What can hang from each mark
Q_626: Q_159 Q_232 Q_569 Q_846
Q_159: Q_626
Q_497: Q_569
Q_420: Q_497
Q_207: Q_569
Q_232: Q_626
Q_569: Q_308 Q_420 Q_497 Q_626 Q_820

In the rows, 128 means zero.
Known rows, with every way that one mark hangs from another
Q_159[Q_626[Q_232 Q_569[Q_308 Q_820] Q_846]]: [159 167 167 145 137 114 146 119 127  59 152 122 184 137 161 132 163 225
 136 148  72  96 129 154 127 153 146 103 169  97 102 184  65 103 202 129
 113 119 112 114  90 163 148 199 179  86  92 129 130 108 138 129 110 159
 132 127 114 156 139  66  99]
Q_626[Q_159 Q_569[Q_308 Q_820] Q_846]: [196 137 153 146 121 115 162 110 136 109 151  99 147 143 149 128 117 174
 125 165 125  83 139 161 119 126 138 103 164 125  86 170  62  99 168 141
 123 118  99 126  99 166 154 214 171 100  88 136 104 100 124 117 122 137
 123 138 105 141 122 107  81]
Q_626[Q_232 Q_569[Q_308 Q_497]]: [131 109 141 115 141 158 141  94 105 110 138  76 155 126 181 117 119 199
 142 136  84 142 141 159 144 135 126 108 108  94 140 113  64  93 158 116
 110 128 100 135 126 162 162 108 168 128  89 139 142 120 136 138 138 144
 138 125 110 133 123 121 135]
Q_420[Q_497[Q_569[Q_308 Q_626[Q_232]]]]: [ 89 149 166 163 133 173 147 164 154  94 119 102 131 141 185 126 141 164
 138 141  58 131 133 127 154 139 113 114  92  79 111 143  99  84 141 135
 112 135 115 114 108 164 146  91 132 104 103 145 147 100 154 133 115 158
 132 121 109 138 113  55 136]
Q_569[Q_626[Q_159 Q_232]]: [ 50 119 146 126 121 178 149 149 142 134 147  87 127 171 149 143 143 170
 134 146 112 111 138 148 155 112 144 129 102 110 140 134  77  93 180 133
 121 143  71 128 116 164 152 102  96  95 105 155 119 115 139 141 108 133
 118 141 119 138 144  81 101]
Q_497[Q_569[Q_308 Q_626[Q_159 Q_846] Q_820]]: [172 182 171 186 127 103 144 155 148 101 139 122 120 162 158 134 124 141
 126 166  92  66 130 149 116 120 110 120 142 125  88 192  90  85 144 149
 122 129  93 121  78 172 132 208 150 113 101 132 113  82 139 117 123 158
 110 133 125 178 133  84  77]
Q_569[Q_308 Q_420 Q_497 Q_626[Q_159 Q_846]]: [184 161 181 134 146  62 112 155 141 186 120  85 104  98 141 112 110 171
 116 145  79 143 130 163 101 105 136 130 136 149 138 191  66  89 127 136
 115 139  53 121  99 172 154 192 117 136 119 135 120 114 131 139 129 183
 163 111 162 139 147 126 117]
Q_232[Q_626]: [101 116 117 188 100 191 148 136  85 159 124  50 156 141 137 118 157 175
 156 137  92 109 174 137 167 154 165  81  71 114 245  81  89 102 123 131
 121 124 183 111 109 149 147  66 141  92 124 144 113 106 146 104 124 124
  86 119 121 112 146  96  72]
Q_159[Q_626]: [ 85 118 138 204 104 210 147 147  94 149 113  54 166 131 138 127 156 176
 139 140  91 122 164 112 170 157 191 100  60  94 225  79  85 113 164 114
 122 122 152 110  98 144 143  95 147  96 111 143 115 107 150 118 124 109
  97 126 145 105 148  89  73]
Q_569[Q_308 Q_420[Q_497] Q_626[Q_232] Q_820]: [114 158 174 127 160 164 141 161 160  77 114 122 113 100 159 128 162 171
 111 137  74 104 125 142 137 130 116 118 137 136 111 171  98 100  77 136
 110 137  95 116 121 171 152 106 131  99 133 146 156 139 132 121 104 219
 131 116 138 128 114  44 174]
Q_569[Q_308]: [151 122 151 177 118 188 165 121  97 162 124  52 156 139 149 117 130 175
 136 140 113 120 165 132 154 138 160  86  92 129 187  76  63 103  99 132
 124 119 137 129 110 150 141  93 183 113 105 133 118 113 146 116 131 121
 113 130 129 111 121 119  86]
Q_569[Q_308 Q_420 Q_497 Q_626[Q_159] Q_820]: [168 165 167 142 164 129 130 148 145 116 111 105  89 104 148 124 125 147
 106 144  89  87 123 155 121  98  98 138 123 164 138 158  93  97  63 122
 113 141  78 136 114 179 149 157 140 161 137 140 135 134 129 118 122 191
 116 113 167 152 140 113 151]
Q_569[Q_308 Q_420 Q_497 Q_626[Q_159 Q_846] Q_820]: [193 178 181 133 155  76 119 153 141 142 119 109 100  94 141 118 123 156
 108 151  84  97 121 167  97 110 115 136 159 162 131 205  73  96  93 134
 113 138  57 119 105 176 152 213 135 145 128 129 125 120 122 124 124 202
 138 112 157 163 143 104 129]
Q_207[Q_569[Q_308 Q_420 Q_497 Q_626[Q_159] Q_820]]: [159 179 161 156 154 126 114 142 137 120 119 126  92 107 156 133 141 126
 101 148  72  47 117 148 139  95  82 138 122 143  86 153  99  94  96 132
 113 134  81 123 123 181 156 183 176 175 144 138 138 111 124 111 127 211
 121 109 150 153 153 126 137]
Q_569[Q_820]: [103 125 131 183 110 225 168 121  85 115 126  63 146 135 137 133 141 138
 137 148 116  94 163 122 169 156 164 103  96 122 221  85  96 111 100 125
 130 120 136 110 114 148 148  84 166  82 117 140 121 105 131  96 130 135
  73 137 129 127 124  93  95]
Q_569[Q_308 Q_497 Q_626[Q_159 Q_232 Q_846] Q_820]: [151 177 174  97 142  66 141 132 164 118 141 112 131 126 157 129 123 178
 113 154  78 112 112 183 104 117 122 149 167 133 129 221  61  92 146 124
 110 145  35 137 121 176 154 224 142 133 112 123 128 135 124 141 108 173
 136 124 132 189 159  74 146]
Q_420[Q_497[Q_569[Q_308 Q_626[Q_159 Q_232] Q_820]]]: [110 147 174 142 139 153 161 161 188  47 127 130  99 141 181 137 138 152
 120 157  77  85 113 140 139 115  98 139 118  92  70 183  96  87 124 133
 112 142  86 134 116 180 148 140 123 119 103 146 139 122 141 130 101 170
 109 129 105 168 123  39 145]
Q_159[Q_626[Q_232]]: [ 66 121 153 157 121 209 146 136 103 107 130  74 164 138 151 135 167 202
 146 137  85 130 151 128 169 150 180 112  84  80 208 107  75 109 177 120
 116 127 129 116 101 151 151  93 135  86 103 143 126 114 151 130 112 122
 110 128 131 120 151  72  88]
Q_420[Q_497[Q_569[Q_308 Q_820]]]: [146 131 162 195 124 199 170 138 127  70 104  87 125 110 173 123 127 141
 128 153  87 101 148 109 154 151 133 107  79  91 159 109 106  99  87 129
 119 120 152 114 113 159 148 114 179 118 104 137 138  97 146  97 125 156
  90 126 111 137 103  59 125]
Q_232[Q_626[Q_159 Q_569[Q_308 Q_420 Q_497] Q_846]]: [225 130 147 127 144  61 113 126 119 152 139  86 113  89 154 100 125 207
 139 145  70 121 142 180  92 111 123  98 136 127 106 175  61  88 148 136
 105 127 124 115  95 179 171 187 124 140 105 144 111 112 131 130 133 178
 156 108 125 125 149 134  92]
Q_207[Q_569[Q_497 Q_626]]: [ 70 159 120 187 110 181 110 148  97 183 117  78 136 117 154 133 138 121
 130 137  76  98 142 122 188 142 127 115  75  89 211  82 112  91 175 117
 120 129 117 102 130 152 151 100 178 123 136 140 135  90 127 112 140 158
 109 116 141 138 152 135 117]

Rows
[150 173 167 213 162 183 132 159 117  69 119 128 106 138 165 133 149 139
 129 146  89  51 141 128 141 121  83  99 112 142 105 140 123  91  44 151
 123 128 129 113  82 171 128 112 156 116 126 144 144  83 150 102 128 207
 108 120 147 143 111  95 101] | Q_497[Q_569[Q_308 Q_420 Q_626 Q_820]]
[201 125 153 130 166 144 137 108 119  82 127 104 102  97 163 123 119 171
 117 151 105  86 135 154 123 100 103 121 123 132  93 137  77 100  85 123
 111 127  86 131 116 179 171 151 155 165 107 145 129 115 122 117 137 183
 122 121 131 132 120 137 136] | Q_626[Q_159 Q_569[Q_308 Q_420 Q_497 Q_820]]
[107  83 144  93 159 162 130 115 114  98 143  87  95 111 167 129 122 196
 143 146 104 134 138 149 138 102 123 136  98  92 113 138  72  96 149 123
 112 136  60 124 120 171 187 103  90 129  87 164 131 111 126 140 139 166
 147 129 113 115 129 128 124] | Q_626[Q_159 Q_232 Q_569[Q_420 Q_497]]
[133 170 179 166 174 178 136 155 125  29 140 148 105 142 180 145 156 165
 135 146  82  64 131 144 135 114  71 116 133 130  74 166 115  90  69 155
 117 136 105 120  82 176 139 119 141 111 115 143 157  89 148 114 119 210
 123 124 129 164 118  80 118] | Q_497[Q_569[Q_308 Q_420 Q_626[Q_232] Q_820]]
[ 92 149 150 160 100 126 136 160 139 194 138  74 135 155 129 133 127 151
 131 154 107 121 146 146 136 129 169 120 115 120 174 151  77  91 201 141
 124 132  75 111 103 155 149 161 111  75 104 146 103 100 131 130 122 130
 125 137 131 132 147  94  65] | Q_569[Q_626[Q_159 Q_846]]
[186 151 148 166 121 133 153 110 114 111 147  92 173 136 154 124 134 175
 133 153 111  90 150 151 130 153 140  81 158 122 125 144  69 100 153 138
 122 113 128 109 104 156 148 177 199  87  96 133 118  89 126 110 135 155
 119 134 109 138 120 101  88] | Q_626[Q_569[Q_308 Q_820] Q_846]
[141 167 152 149 139 139 143 133 146 131 114  95 121 125 149 123 124 136
 106 148  90  91 125 156 135 112 110 139 119 147 163 146  87  96 105 112
 116 139  83 147 124 173 139 154 164 161 130 130 128 139 128 122 119 152
  98 120 154 171 140 105 147] | Q_569[Q_308 Q_497 Q_626[Q_159] Q_820]
[150 160 178 101 175 120 129 139 155  79 132 124  92 112 160 132 136 173
 111 142  80  97 114 173 117  93  88 148 142 151 112 191  78  95  74 128
 109 148  41 143 116 184 161 153 121 154 129 139 147 140 132 133 111 204
 130 118 150 164 144  99 164] | Q_569[Q_308 Q_420 Q_497 Q_626[Q_159 Q_232] Q_820]
[197 118 154 130 131  78 130 153 153 146 133  89 117  88 151 101 135 208
 132 150  72 124 143 159 102 123 144  86 131 113  71 179  60  89 164 145
 105 126 136 105 104 178 176 167 106  99 107 153 107 116 135 124 117 187
 161 111 103  94 127  86  93] | Q_232[Q_626[Q_159 Q_569[Q_308 Q_420[Q_497]] Q_846]]
[136 178 155 156 143 111 108 159 109 142 119  95 116  80 136 126 131 144
 127 141  79 112 138 145 126 145 134 126 129 140 217 176 104 101  99 132
 119 135  80  92 105 159 152 148 130 103 137 135 136 110 121 111 139 211
 123 114 162 150 139  90 123] | Q_569[Q_420 Q_497 Q_626[Q_846] Q_820]
[207 131 171 130 143 105 149 138 159  99 131 107 105  81 152 120 121 173
 113 160 106 109 133 144 105 122 138 109 149 120  63 194  66 100 138 142
 115 121  95 109 112 174 176 194 135  96  96 149 116 116 118 116 118 195
 148 124 111 108 113  79 117] | Q_626[Q_159 Q_569[Q_308 Q_420[Q_497] Q_820] Q_846]
[ 91 137 156 104 122  83 124 144 145 159 140  83 127 128 148 131 116 172
 134 148  81 146 124 165 124 125 150 145 125 103 182 192  65  88 206 122
 115 148  32 121 120 163 165 174  96 103  99 140 119 117 129 151 124 146
 145 133 130 162 159  84 114] | Q_569[Q_497 Q_626[Q_159 Q_232 Q_846]]
[128 177 159 186 141 171 125 165 143 109 108 125 115  85 154 132 163 128
 105 141  71  58 127 115 158 131 104 107 120 126  95 131 110  96  96 141
 115 126 134  96 128 170 149 137 185 116 150 143 150 110 126  97 113 225
 121 109 138 115 118  88 146] | Q_207[Q_569[Q_308 Q_420[Q_497] Q_626 Q_820]]
[ 45 150 147 163 127 194 153 168 145  51 124 119 116 128 175 143 152 137
 137 150  75  98 132 118 166 153 115 129  86  75 150 150 131  92 142 130
 117 138 112 106 117 163 151  84 119  80 110 152 150 105 139 114 111 176
  94 131 106 160 113  24 143] | Q_420[Q_497[Q_569[Q_626[Q_232] Q_820]]]
[145 122 139 148 108 140 156 120 119 111 154  95 139 149 141 136 121 166
 136 167 133  88 147 149 136 134 157 109 142 106 120 156  74 101 191 137
 126 119 101 109 105 160 164 181 137  80  85 148 103  87 119 114 130 135
 106 146  99 140 131  97  73] | Q_626[Q_159 Q_569[Q_820] Q_846]
[215 135 169 144 150 119 144 120 126  95 151 114 115 122 147 127 121 179
 125 162 121  77 140 155 105 112 126 103 167 144  57 183  62  98 123 153
 119 119  91 113  93 174 163 205 148 103  91 144 109  98 126 115 128 179
 142 133 118 125 119 117  81] | Q_626[Q_159 Q_569[Q_308 Q_420 Q_820] Q_846]
[167 110 122 164 119 151 154 119 123 139 142  76 151 161 155 113 144 199
 139 147 100  87 154 164 139 115 124  81 111 112  97 108  69  87 160 134
 115 122 162 139 102 175 150 122 150 125 102 151 107 106 145 123 119 120
 110 123 105 114 141 121  75] | Q_232[Q_626[Q_159 Q_569[Q_308]]]
[178 172 172 148 139  66  93 152 135 189 128 108 105  97 148 123 124 155
 109 149  68  94 124 155 113 100 119 130 134 126  91 175  71  83 154 143
 113 134  68 105 106 174 162 220 151 145 122 133 122  96 126 130 132 204
 170 108 147 136 157 146 101] | Q_207[Q_569[Q_308 Q_420 Q_497 Q_626[Q_159 Q_846]]]
[187 160 130 172 118 110 149 117 108 114 147 101 172 133 148 115 150 194
 145 148  83  70 153 166 125 158 132  68 163 128 137 157  80  95 150 140
 117 114 177 114  94 166 142 164 196  93 111 128 116 103 135 105 124 161
 108 119 108 150 140  87  83] | Q_232[Q_626[Q_569[Q_308 Q_820] Q_846]]
[ 57 128 145 109 129 142 135 144 136 147 131  78 116 138 156 133 128 163
 131 143  83 139 130 157 150 114 127 148  94 104 184 142  81  93 173 112
 113 148  47 137 130 165 159 116  99 127 109 147 129 129 131 145 120 136
 122 132 133 153 153  94 136] | Q_569[Q_497 Q_626[Q_159 Q_232]]
[134 106 165  88 142 115 150 138 148  64 147 117 102  90 156 139 136 186
 131 163 104 119 127 147 118 127 144 129 147  94  77 206  70 101 178 146
 112 130  69  98 121 172 195 172  83  72  84 160 125 109 114 126 115 199
 148 137  96 116 116  54 126] | Q_626[Q_159 Q_232 Q_569[Q_420[Q_497] Q_820] Q_846]
[149 103 168  86 161 151 157 130 163  40 139 119  98 101 170 131 138 194
 116 151 107  96 124 143 126 105 112 125 136 115  35 167  71 100 121 139
 109 131  90 123 124 182 183 139 122 117  94 157 139 131 124 127 107 192
 138 129  97 109 107  70 154] | Q_626[Q_159 Q_232 Q_569[Q_308 Q_420[Q_497] Q_820]]
[129 141 133 185 151 186 112 135  86  73 112  99 132  81 157 124 153 166
 136 139  75  94 141 123 156 143 137 115  91  94 171 116 110 112 127 101
 112 122 132 104 105 163 164 113 147 118 124 151 141 116 131 110 139 176
 104 113 153 122 130 104 133] | Q_159[Q_626[Q_569[Q_420 Q_497 Q_820]]]
[183 142 169 200 156 207 150 134  93  52 125 104 107 119 166 132 137 156
 137 151 105  67 153 120 138 121 103 100 104 131 125 118 107 101  27 150
 123 118 143 112  86 167 147 118 167 124 108 139 140  81 148  95 135 184
 101 127 132 133 105 110  88] | Q_497[Q_569[Q_308 Q_420 Q_820]]
[ 74 156 164 134 126 113 106 178 137 147 131 112 118  91 153 139 157 166
 129 142  67 123 130 124 151 142 147 120 131  86 112 176  91  89 201 153
 115 134  87  65 122 160 174 143 115  62 118 151 140  91 126 126 115 225
 169 117 115 109 142  68 118] | Q_207[Q_569[Q_420[Q_497] Q_626[Q_232 Q_846]]]
